Each row was made from one small tree. The marks that hang from a mark follow it in brackets, in alphabetical order. Every link used is in the known rows. Write each row's tree.
Known rows
favod{tifa{fazak rufafo{lopopu} veput}}: [ 5.35 -5.16 -0.90  5.84  4.36 -2.28 -3.17  5.72  1.32 -1.65  2.42  0.35
  0.99  0.11  5.15 -4.70  4.55  1.55 -0.66  0.74  0.69 -1.78]
lopopu{rufafo}: [ 0.78 -0.84  3.51 -0.17  1.49  0.21  3.26  3.61 -2.75 -1.79  5.28 -0.86
 -2.41 -0.51  0.42  0.55 -3.23  0.14  3.30  0.99 -3.52  3.10]
fazak{tifa{veput{tavo}}}: [ 0.05 -4.75 -1.02 -5.38  4.98  0.35  1.04  3.22 -0.52  4.00  4.53  1.69
  2.14 -1.35 -2.03 -3.60 -1.31 -0.88  3.27  2.73 -0.16  0.24]
favod{tifa{fazak{kized} rufafo}}: [ 6.35 -2.43 -1.99  1.80 -1.15  1.28 -1.98  2.53  0.37 -2.29  1.57 -1.17
 -1.15  3.52  0.82 -1.93  3.44  1.39 -0.80  2.92 -0.31 -4.29]
kized{fazak lovu}: [ 1.47  0.65  1.50 -3.05 -3.08  0.67  1.08  2.03 -3.91 -1.22  2.74  0.18
 -2.61 -6.34  2.81  2.78 -2.17  2.59  4.68  1.23 -1.04  4.90]
tifa{favod veput}: [-0.26  2.12  2.12 -0.22  5.52  2.92  3.73  1.82 -4.60 -0.60  1.25  0.84
 -1.81 -2.06 -1.60 -1.09 -1.60 -0.29  0.98 -3.95  0.11  1.54]
kized{fazak{tifa{favod rufafo}} lovu{tavo{veput}}}: [-3.84  4.70  4.35 -0.85 -6.66 -0.43 -2.40 -1.83 -6.92 -2.29 -1.45  4.29
  2.32 -1.66  1.81  2.58 -1.57 -3.08  0.53 -2.16  0.93 -0.06]
tavo{veput{tifa{favod rufafo{lopopu}}}}: [-5.37  1.42  5.04  3.84  2.45  0.05  0.44 -1.83 -1.52  1.41 -1.11 -0.98
 -1.34  0.99 -2.96 -0.19  1.94  2.33  3.93 -0.47  2.41 -1.36]
kized{fazak}: [ 2.35 -0.36  3.34 -2.56  0.22  0.97 -0.03  4.18 -3.69 -0.38  3.39  0.60
 -0.60 -5.17  1.15  1.31 -0.54  3.77  6.35 -0.12 -2.18  3.06]
lubid{rufafo{lopopu}}: [ 0.09 -2.29  2.72 -0.18  6.52  0.82  2.07  0.96 -0.53  0.20  3.99 -1.72
  0.42 -1.55  3.68  0.63  0.07  4.28  0.67  3.05  1.63 -1.45]
kized{fazak lovu{tavo{veput{tifa{favod rufafo}}}}}: [-4.92  6.36  2.70  1.27 -5.71 -1.07 -1.97 -2.43 -5.19 -0.78 -1.12  0.27
  1.93 -3.47  2.71  5.42 -1.15 -0.09  1.67 -1.53 -1.06  1.52]
favod{tifa{rufafo veput}}: [ 2.29 -3.34 -0.09  2.73  5.85  0.45 -1.28  4.65 -5.85  0.09  5.96 -1.42
  1.15 -1.05  3.48 -2.15  1.37  1.63  1.08  3.09 -0.23 -3.14]
kized{fazak lovu{tavo}}: [ 1.93  0.30 -0.89 -3.12 -2.50 -2.12 -0.95  2.59 -3.33 -3.94  1.91  0.81
  1.81 -7.16  6.99  6.62 -3.59  1.30  0.23 -0.13 -2.53  3.72]
veput{tavo tifa{favod}}: [-2.73  0.46  2.46 -5.68  1.44 -0.17  3.09 -3.68 -0.38  3.42  2.09 -2.56
 -1.66 -2.12 -5.66  0.87 -0.01  3.53  5.46  2.36 -0.33  2.30]
veput{tifa}: [-0.85  0.39 -0.63 -3.04  2.89  0.15  1.62 -0.27 -0.12  1.75  4.73 -2.37
  0.32 -3.30 -0.36  0.93 -1.34  4.26  4.76  3.46 -3.20  2.48]
lovu{tavo{veput{tifa{fazak}}}}: [ 1.26  5.08 -2.99  0.09  1.92 -2.54 -2.18  3.86  5.41  2.33  1.23  1.63
  3.34 -2.20  2.81  3.10 -1.84 -1.43  1.27 -3.34 -3.99  3.44]
lovu{tavo{veput{tifa{rufafo{lopopu}}}}}: [-3.25 -1.98 -0.22  3.76  4.73 -3.76 -3.15  1.82  1.35  0.62  0.71 -0.79
  4.98 -0.53  4.34  3.95 -0.38  1.56  0.09  0.98 -0.34 -2.36]
veput{tavo tifa{favod fazak{kized} rufafo{lopopu}}}: [-0.36 -3.98  0.41  0.79 -2.63 -0.79 -0.52 -4.68  5.80  0.48 -4.35 -2.94
 -0.74  4.30 -4.68 -2.09  4.66  2.69 -1.01  2.10  1.40 -2.61]
tavo{veput{tifa{favod fazak}}}: [-0.75  8.41  2.30  0.06 -0.11  1.14  1.39  0.06  2.69  3.25 -0.39  1.57
 -3.06 -0.25 -4.36 -1.02  0.28 -0.66  5.03 -4.68 -1.16  4.61]
veput{tavo tifa{favod fazak rufafo}}: [-1.87  0.45  2.18 -1.63 -1.83 -1.68 -1.30 -6.95  1.40  4.93  0.17 -2.66
 -1.15 -0.24 -3.18 -2.73  0.66  2.31  0.56 -0.07 -0.52  2.64]
kized{fazak{tifa{favod veput}} lovu{tavo}}: [-0.58  3.04  0.28 -3.07 -4.26 -0.16  0.49  0.58 -5.27 -5.23 -0.04  4.48
  3.80 -4.46  2.89  1.65 -1.37 -2.69 -0.65 -1.77 -1.78  2.07]

Which tree is each row?
[-1.75  4.59 -1.79 -3.38 -2.76  2.67  3.11  0.49 -1.35 -4.59 -3.19  3.72
  0.26  3.15 -2.83  4.40 -2.12 -5.65 -1.86 -0.94  1.56 -2.94] => fazak{kized{lovu{tavo{veput}}} tifa{favod}}
[-0.83 -6.88 -4.07  2.18  0.02  1.59  0.78  0.67 -0.79 -3.53 -0.86  0.49
  1.77  3.32  1.58 -2.84  0.42 -1.56 -4.40  5.49  2.31 -5.21] => fazak{kized{lovu} tifa{rufafo{lopopu} veput}}
[ 0.46 -1.11 -1.90  5.48 -0.15  0.38 -2.17  2.48  6.42  1.50 -2.45 -0.85
  0.35  4.68 -1.22 -1.42  3.15  0.43  1.20  0.85  0.28 -2.93] => tavo{veput{tifa{fazak{kized} rufafo{lopopu}}}}
[ 1.72 -1.22 -2.17 -4.56  0.75 -2.18 -0.50 -0.45  6.06  5.61  3.00 -1.50
 -0.28 -2.75 -1.56 -1.09 -0.22  2.66  3.97  2.03 -2.79  4.90] => veput{tavo tifa{fazak}}
[ 0.70 -1.48  4.47  3.30  0.59 -1.39 -0.95 -3.19  0.56 -1.89 -2.58  0.33
 -2.85  0.16  0.38 -2.97  1.13  2.15 -2.47 -3.96  2.06  1.07] => tifa{favod fazak rufafo{lopopu}}
[-2.41 -0.27 -3.48  0.13 -2.25  1.74  0.80 -3.54 -4.99 -5.54 -2.63  1.16
  3.77  3.01  1.43  0.68 -2.29 -4.82 -9.07  0.80  0.48 -5.26] => fazak{kized{lovu{tavo}} tifa{favod rufafo veput}}
[ 2.21 -4.47 -1.18  1.11  4.46 -1.15 -2.44  1.66  0.94  5.61  1.74 -0.63
  0.46 -0.98  2.06 -4.48 -1.62 -0.87 -2.66 -1.99 -0.27  1.92] => tifa{fazak rufafo veput{tavo}}
[-3.67  2.97 -0.57 -0.54 -3.83  2.01  0.53 -2.66 -4.09 -3.43 -3.69  2.47
  1.49  4.51 -1.21  2.94 -2.16 -5.41 -5.03 -0.26  2.60 -5.45] => fazak{kized{lovu{tavo{veput}}} tifa{favod rufafo}}
[-0.38 -0.95  0.31  3.25 -2.85  0.34 -0.42 -4.70  4.12 -2.71 -4.33 -2.02
 -0.81  4.12 -2.85 -2.29  4.17  2.73 -1.99  0.63  0.18 -2.63] => veput{tifa{favod fazak{kized} rufafo{lopopu}}}
[-1.20  0.55 -2.29 -1.92 -6.47  0.56  0.90 -7.91  2.78  1.80 -3.03 -3.64
 -2.83  2.67 -4.01 -0.65  0.57 -0.04 -2.77  2.85  0.83  0.46] => veput{tavo tifa{favod fazak{kized{lovu}} rufafo}}
[-0.05 -6.34 -0.47  0.43  0.83 -4.60 -3.20 -2.46  6.44  4.45  0.77 -2.91
  1.28 -0.80  0.87 -2.58  2.21  4.36  1.02  3.14 -0.07  1.39] => veput{tavo tifa{fazak rufafo{lopopu}}}
[ 4.78 -2.65 -6.89 -1.95  0.46  1.74  1.99  4.11  4.85  1.75 -0.89 -0.24
 -2.40  0.59 -0.01 -0.89 -1.62 -3.71 -2.98  0.15  0.27  1.84] => tifa{fazak{kized{lovu}} veput{tavo}}
[-0.70 -0.53 -0.32 -1.29 -3.51  0.89 -0.27 -5.92  3.14  2.75 -2.41 -3.29
 -0.94  3.89 -5.64 -1.78  2.17  1.11 -0.97  1.31 -0.36 -1.47] => veput{tavo tifa{favod fazak{kized} rufafo}}
[-2.53  6.63  3.24  2.80 -0.90  0.57 -0.98 -3.17  0.23  4.24 -0.76  0.34
 -1.78  1.05 -2.68 -2.48  0.21 -0.30  2.01 -4.04 -0.44  2.32] => tavo{veput{tifa{favod fazak rufafo}}}
[-5.52  4.99  4.48  1.60  1.48  1.77  0.66 -3.02 -4.22  3.70  0.87 -1.35
 -1.50  0.70 -3.65 -0.11 -0.37  1.02  3.80 -1.12  0.75 -0.18] => tavo{veput{tifa{favod rufafo}}}
[ 0.99  1.72 -4.58 -0.94  1.37  1.65  2.01  5.49  0.24 -2.52 -1.28  0.83
 -0.03  0.59  2.20  7.44 -3.99 -3.97 -2.27 -0.85  0.49 -1.94] => fazak{kized{lovu{tavo{veput}}}}
[-2.42 -3.69 -1.26 -0.46 -3.87 -0.53  0.45 -5.36 -1.64 -8.28 -4.38  0.82
  2.35  3.45  0.97  2.79  0.08 -1.48 -7.55  2.85  2.56 -6.11] => fazak{kized{lovu{tavo}} tifa{favod rufafo{lopopu}}}
[ 7.39  0.21 -5.07 -1.48 -3.37  1.35  1.55  4.00  2.89 -3.99  1.20 -0.01
 -3.92  0.99  1.11  1.03  1.79 -0.15  0.33  3.92  0.00 -0.43] => favod{tifa{fazak{kized{lovu}}}}
[-2.20  2.88  1.80  4.97  0.48 -3.81 -3.26 -1.31  3.77 -0.70 -3.67  1.00
  2.81  0.67  2.04  1.30  1.42 -0.32 -2.00 -4.72  0.14  0.24] => lovu{tavo{veput{tifa{favod fazak rufafo{lopopu}}}}}
[-2.83 -3.04 -1.50 -2.53 -2.40  3.33  2.41 -4.12 -3.69  0.22 -1.68 -0.20
 -0.58  3.86 -4.38 -2.97 -0.46 -3.60 -3.71  3.55  3.30 -4.07] => fazak{kized{lovu} tifa{favod rufafo veput{tavo}}}
[ 1.03  5.23 -0.90 -0.02  1.55  0.09 -0.15  3.16  4.57  4.84  2.07  0.95
 -1.01 -1.37 -1.02 -0.84 -0.70 -0.25  5.56 -2.08 -2.52  4.75] => tavo{veput{tifa{fazak}}}
[ 5.21 -8.39 -0.98  3.03  4.67 -3.80 -3.50  5.80  3.05  1.45  2.48 -0.29
  0.95  0.16  3.60 -4.38  4.93  1.49  0.47  2.21  2.12 -2.18] => favod{tifa{fazak rufafo{lopopu} veput{tavo}}}
[ 2.18  6.68 -2.80  0.13 -2.92  1.64  1.80  2.30  2.76 -3.77 -5.74  2.67
 -2.27  1.97 -0.04  4.80 -2.39 -6.10 -4.81 -6.25  0.91  0.57] => tifa{favod fazak{kized{lovu{tavo{veput}}}}}
[ 1.95 -1.47 -5.63 -2.97  0.32  0.60  2.03  1.78 -0.25 -5.23 -0.30 -1.19
  0.56 -1.06  3.81  7.04 -4.08 -1.19 -4.88  1.69 -1.16 -1.49] => fazak{kized{lovu{tavo}}}
[ 2.46  0.67  0.99 -1.64  3.46  0.23  1.74  1.46  1.90  3.22 -0.50  1.45
 -2.48 -1.50 -2.80 -3.34 -0.33 -1.78  0.13 -5.26  0.39  4.01] => tifa{favod fazak veput{tavo}}
[ 0.73 -4.75  2.48  3.18  3.64 -1.98 -1.22 -0.24  2.02  1.99 -2.47  0.25
 -1.21  0.48 -0.40 -4.70  1.75 -0.10 -3.00 -3.91  3.02  0.49] => tifa{favod fazak rufafo{lopopu} veput{tavo}}
[-2.20  0.77  5.65  0.34 -2.59  2.20 -1.10 -1.21 -8.46 -0.82  1.01  2.74
  2.46 -1.20 -1.43 -4.73  1.28  0.30  2.38 -1.19 -0.68 -0.71] => kized{fazak{tifa{favod rufafo veput}}}
